Each row comes from the steps of one path. Every step used is in the known rows, and no mark comes twice. Write the path behind each row, first mark first.
Known rows
noko zegen: [  4  -2  10   3  -9  -4  16  14 -17  11  11   2   7  -5  -3   5  14   8
   3   4  13  -2  -4  -4  17 -10   0  -6  -4  12]
noko radu: [  6  -2   9  12   3  -3   8   0  -8 -16   7   0   4   9   3   6 -12   2
   7  -3  11  -5   1  -8  38  -7  -2 -11 -23  -5]
navu noko: [ -5   9  14  -1   4   3  -6   9   9 -12  10   1  -3 -16  -8   5   9   1
 -14  -3  -1  -4  -2   2   5   5   5 -13 -12   2]
radu zizan bunub noko: [  6   8  -5 -25 -10 -13  -4   2 -34  -5   6  -5  20  28   4 -13 -20  20
  -7 -16  -1  -1   7   5  10  -7  -9   0   4  -5]
bunub noko: [ 12  -1  -1   5  -2   8  16  -7   4  -2   6  -5   3  -2  11  -4  -6 -10
  -4  -1 -10  -6  -1  16   7   4  -1 -11   2  -3]
bunub noko nifez zizan radu: [ 19   2   3  -1  -8  25   1  -8  -7  37  10  -8   1  19   8  11  -5   9
  -3  -1  16  -4   2   7   7   6  -9 -12  -2   5]
gude zizan: [  3 -10   2 -33  -7   7   2  -4   5   9  -8   3 -10 -16  -5   3  -4  -6
   9   4   3   4  -6  -6 -13   5   5   8   4  17]
navu noko zegen zizan: [  0  11  16  -6  -3   6  19  20  -5  -2  20   3   4  -5 -14   7   9   7
  -4  -9  10   1  -3  11  40  -5   6 -15 -25  15]
navu noko zegen zizan fipan: [ -4  11  10  -6  -9   6  -2  13  -5   1  22   2  11  -1 -11   4  -4  14
  -2  -9  10   1  -2   0  31  -4   0 -21 -24  11]
zizan bunub: [ -4  -1  -9 -24  -3  -7  -4   6 -17   8   0  -4   6   8  -7 -11   3  16
 -11   0   1  -3   6 -11  -4  -6  -8  -7  -1   2]
natuf buta zizan bunub noko zegen: [  2  23  -6 -21  -2  24  31 -11 -24  14   5  -4   8   0  -9 -23   6 -10
  11  12 -25 -18  17 -37  -4   2  -2 -16   5  17]
gude zizan bunub noko: [  9 -12  -5 -47 -11   5  11  -2  -5  14  -5  -5  -3  -9  -2  -9  -6   2
  -6   4  -5  -6  -1  -1 -12   3  -3  -7   4  15]
natuf buta: [ -3  15  -4   4  11  14   5 -22 -10   0  -1   4   8   8  -8 -15  -7  -8
  14   5 -18  -5   6 -20  -6   7   5  -1  -2  -1]
nifez zizan: [ -1   8   6  -2  -5  24   5   4  -6 -10  -5  -2 -12 -13  -9  10  15  12
   8   1  18  -3  -3 -15  -1   7  -1  -5 -12   5]
bunub noko zegen zizan nifez: [ 26  12   1  -2 -10  20  42  11  -7  16  19  -5  12  22  11   7   1   3
  15   0   8  -1   1  22  37  -7  -4 -19 -13  24]
natuf buta zizan fipan: [-10  27 -10 -11   1  27 -11 -29  -1   5  -5   0   3   3  -6 -20 -16 -13
  24  10 -28  -8  17 -50 -29  13   0  -4   8   6]
navu noko nifez zizan: [ -4  16  20 -19  -5  33 -10  10  -9  17  15  -2 -13 -12 -20  14  20  17
 -11  -3  13  -1  -3  -9   3   3   4 -15 -35  -5]
zegen zizan: [  1   4  -8  -8   1   6  12   1   3  -1   1   1   3  20  -8  -3 -12  -2
   8 -11   1   6   2  16  23  -3   1   4 -11   5]
zegen zizan bunub noko radu: [ 11  -1 -11 -19  -1   2  25   1 -15  -7  10  -7  13  33  -2 -10 -25   6
  -2 -13   1  -6   7  13  52  -9  -8 -18 -25   1]
bunub noko zegen zizan: [ 16   0   1   0 -10  11  40   5  -7   6  17  -2  11   9   3   0  -5  -3
   5  -7   2  -2  -2  25  41  -6   0 -13 -12  10]
gude zizan zegen: [  7 -22  -7 -35 -10   0  -4  -7   3  20 -10   1  -7  -9   3   5  -2  -2
  -7   8  19   5  -2 -23 -17   7   0   9   9  29]
navu noko fipan: [ -1  25  27  -5   8  11 -11   4  14   4  16   2   9 -15   1  10  12   8
  -1  -4   4   2   1   3  14   2   2 -17 -19  -5]
buta zizan zegen: [  0   0 -12 -17  -6   7  -1  -2  10  14  -7  -5  -9  -2   6  -1  11 -12
  -7  10   4  -3  15 -36 -17   6  -5   4  17  26]
buta zizan: [ -4  12  -2 -17  -4  16   7   1  10   2  -7  -4 -13  -8  -2  -2   8 -16
   8   6 -10  -4  10 -17 -14   5   1   3  11  13]
noko radu zizan: [  6   4  11   2  -3 -13  -2  -1 -30 -22   7   3  13  29   5   7 -27  14
  15 -16  18   2   4  -5  47 -11  -3   4 -22  -9]
zizan radu: [  8  -5  -2  17   5 -14 -11  -5   7  15  -2  -2  10  21  14   6 -11   5
  -5  -2  15  -1   5   6   2   5 -10   4  22  17]

Which path is each row?
[ 10   2 -15 -38  -6  14  13   2 -18  30  13  -7  10  37 -11 -13 -18   9
  -6 -11  -9   0   7  20  21 -10  -6  -9 -18  -4] -> zegen zizan bunub noko nifez
[ 10  -3  -2 -14 -12  -4  20  13 -26  15  15  -7  14   1   1 -11   9  15
 -13   2   3 -10   2   1  15  -9  -8 -21  -3   9] -> zizan bunub noko zegen
[  0 -11  -5 -51  -9  -1  -2   4 -10  16  -9  -1  -5  -7 -11  -6   0   9
  -4   5   2   0  -1 -15 -17   1  -1   2   1  16] -> gude zizan bunub
[  2   2  -4 -23 -10  -4  23  20 -27  17  12   0  15  19 -16  -6   2  19
   1  -6  14   2   4   2  35 -17  -5  -8 -15  18] -> noko zegen zizan bunub
[  8  -2 -11   2   6  -7   2  -4   7  15  -1   0  11  40   6   2 -23   1
   4 -12  12   6   7  21  24   1  -7   8  11  20] -> zegen zizan radu
[  8  10  -4 -25  -5  11  23   1  -7  -5   3 -11  -1   3   3  -9  -3  -7
  -2   3  -9 -17  16 -20  16  -3  -8 -19  -4   9] -> buta zizan bunub noko radu
[ 17   4   9   8  -5  -5  14  -9 -22 -20  13  -3  16  24  15   3 -32   3
   8 -15   5  -5   1  10  49  -6  -4  -7 -17 -10] -> bunub noko radu zizan
[  9  27  -2 -17  -5  26  14   8  10  16  -3  -8 -12   5  10   7  18  -7
  20  15  -5  -2  14 -20 -20   5  -4  -3   8  30] -> buta zizan nifez
[  4   4  -4 -16  -9  23  15   4 -15  -4   0 -10  -3  -6  -7  -3   9  19
  -7   1  12 -11   1 -12   0   5  -9 -20 -10   4] -> nifez zizan bunub noko
[  9   3   3 -10  -7  21  18   3 -22 -15   4 -10  -1   0  -4   2   1  22
  -2  -2  20 -15   3 -17  29   1 -10 -28 -27   0] -> nifez zizan bunub noko radu
[ -7  26  -6 -10   8  26  12 -21  -2   0  -6   1  -3  -2 -10 -17  -1 -22
  20  10 -28  -9  15 -39 -19  11   6   2   9   9] -> natuf buta zizan
[  8  20   5 -31  -6  -8  -9  -1 -33   9  11  -3  30  31   9  -9 -19  25
   3 -16   4   4   8   4  16  -9 -11  -2  -1 -11] -> radu zizan bunub noko fipan
[ 10  22  16  -7  -4  16  20  24  -4   9  23   1   5   7  -6  14  16  14
   4  -3  16   2  -1   9  35  -6   1 -20 -27  28] -> navu noko zegen zizan nifez
[  5   2   2  -7  -8   0  26  14 -14  11  12   4   9  12  -9   2   2   6
  12  -6  12   4  -1   9  38 -12   1  -1 -13  14] -> noko zegen zizan
[  3   4   5 -16  -5 -21  -8   5 -42 -16   8   0  19  37  -2  -2 -23  27
   4 -15  18   0   8 -15  42 -16  -9  -2 -20  -8] -> noko radu zizan bunub
[ 14  -1  -5  -3 -15   8  20  -1  -8  11  18  -3  17  14   6  -3 -22   4
   8  -7   2  -2  -1  13  31  -6  -6 -20 -10   7] -> bunub noko zegen zizan fipan
[ 10  26  23  -1   0   1  -4  11 -19 -20  20   0   9  22   6  18  -6  21
   7 -11  19   1   4  -5  43  -5  -2 -14 -34   8] -> navu noko radu zizan nifez
[  7  -1  -9 -20  -4  -1  10   1 -13   6   6  -9   9   8   3 -14  -2   8
 -16  -1  -8 -11   5   2   1  -2  -9 -16   1   0] -> zizan bunub noko
[  8   7  -4 -39 -15  -5 -12   2 -44  24  13  -5  19  40  -2 -11 -21  23
  -8 -15  -2   2   7   3   9 -12  -9   2  -6 -11] -> radu zizan bunub noko nifez
[  0   7  11 -19  -7  27 -19   8 -11  26  14  -3 -10  -7 -15  14  22  18
 -22   0  25  -1   1 -24   0   4   0 -17 -29   6] -> navu noko nifez zizan zegen
[  9   6   2 -23 -17 -16   7  11 -45   6  14  -3  24  26   1  -8 -11  26
  -5 -13  10  -2   4   1  23 -14  -9  -3  -2   2] -> radu zizan bunub noko zegen
[  3   5  15  -1  -1 -15 -14   4 -20 -19  15   2  12  14   5  12 -12  17
 -17 -15  26   0   5 -17  45  -4  -2 -10 -26   4] -> navu noko radu zizan zegen
[ -2   9  23   2  -4   2   8  19  -6   0  20   3   2 -20  -9   9  20   8
 -12  -1  10  -5  -5  -1  21  -3   5 -18 -18  11] -> navu noko zegen
[  0   7   0 -40 -12  24 -13   9 -34  37   7  -6  -5  12 -20   1  12  30
  -5   1  17  -1   3 -23  -6  -6  -7  -8 -25  -6] -> noko nifez zizan bunub
[ 10  -5   2   1  -5 -20 -10  -4 -31  -9   6   1  18  35  11   9 -23  17
  -1 -11  31   4   7 -22  44  -9  -8   5 -14   1] -> noko radu zizan zegen
[  3  10 -10 -33  -6  13  15   2   0   4  -2 -11  -5  -2   0 -14   5 -10
  -6   5 -17 -14  15 -15 -11   3  -7 -12  13  13] -> buta zizan bunub noko
[ 23  -3   0  12  -6   1  33   1  -2  19  15  -3  19  26  14   4 -16   0
   1  -8  14  -3   2  29  42  -3  -7 -10   7  22] -> bunub noko zegen zizan radu
[ 12  23   2 -11  -8   1 -10   5 -22   5   4  -1  12  37  12   9  -8  19
  22  -6  14  11   7  -2   2  -4  -7  10  -2  12] -> radu zizan nifez
[  0  14  24   3   1  -8  -7   7 -19 -30  16   3   9  10  -3  10 -14  14
  -1 -17  13  -1   1  -4  47  -5   2 -10 -31  -7] -> navu noko radu zizan
[  7   5   5 -15 -16  19  24  15 -27   3   8  -8   2 -11  -7   2  20  26
  -5   3  21 -13  -1 -15  14  -1  -9 -25 -16  12] -> nifez zizan bunub noko zegen
[  3  -5  -4  -3  -7  15  -3   1  -6   3  -6  -5  -8  -6   0  10  16  16
  -8   6  33  -1   2 -34  -4   9  -7  -5  -6  19] -> nifez zizan zegen
[ 14  18  -9 -11   0  17  15   7   4  11   5  -3   4  35   2   6  -4   6
  20  -2   7   9   6  13  16  -3  -4  -1 -10  21] -> zegen zizan nifez
[  7  18   7 -22  -6  27   6   1 -13   6   5  -9   6  -3  -1   1  13  25
   4   0  16  -8   2 -15   6   2 -12 -23 -17  -1] -> nifez zizan bunub noko fipan
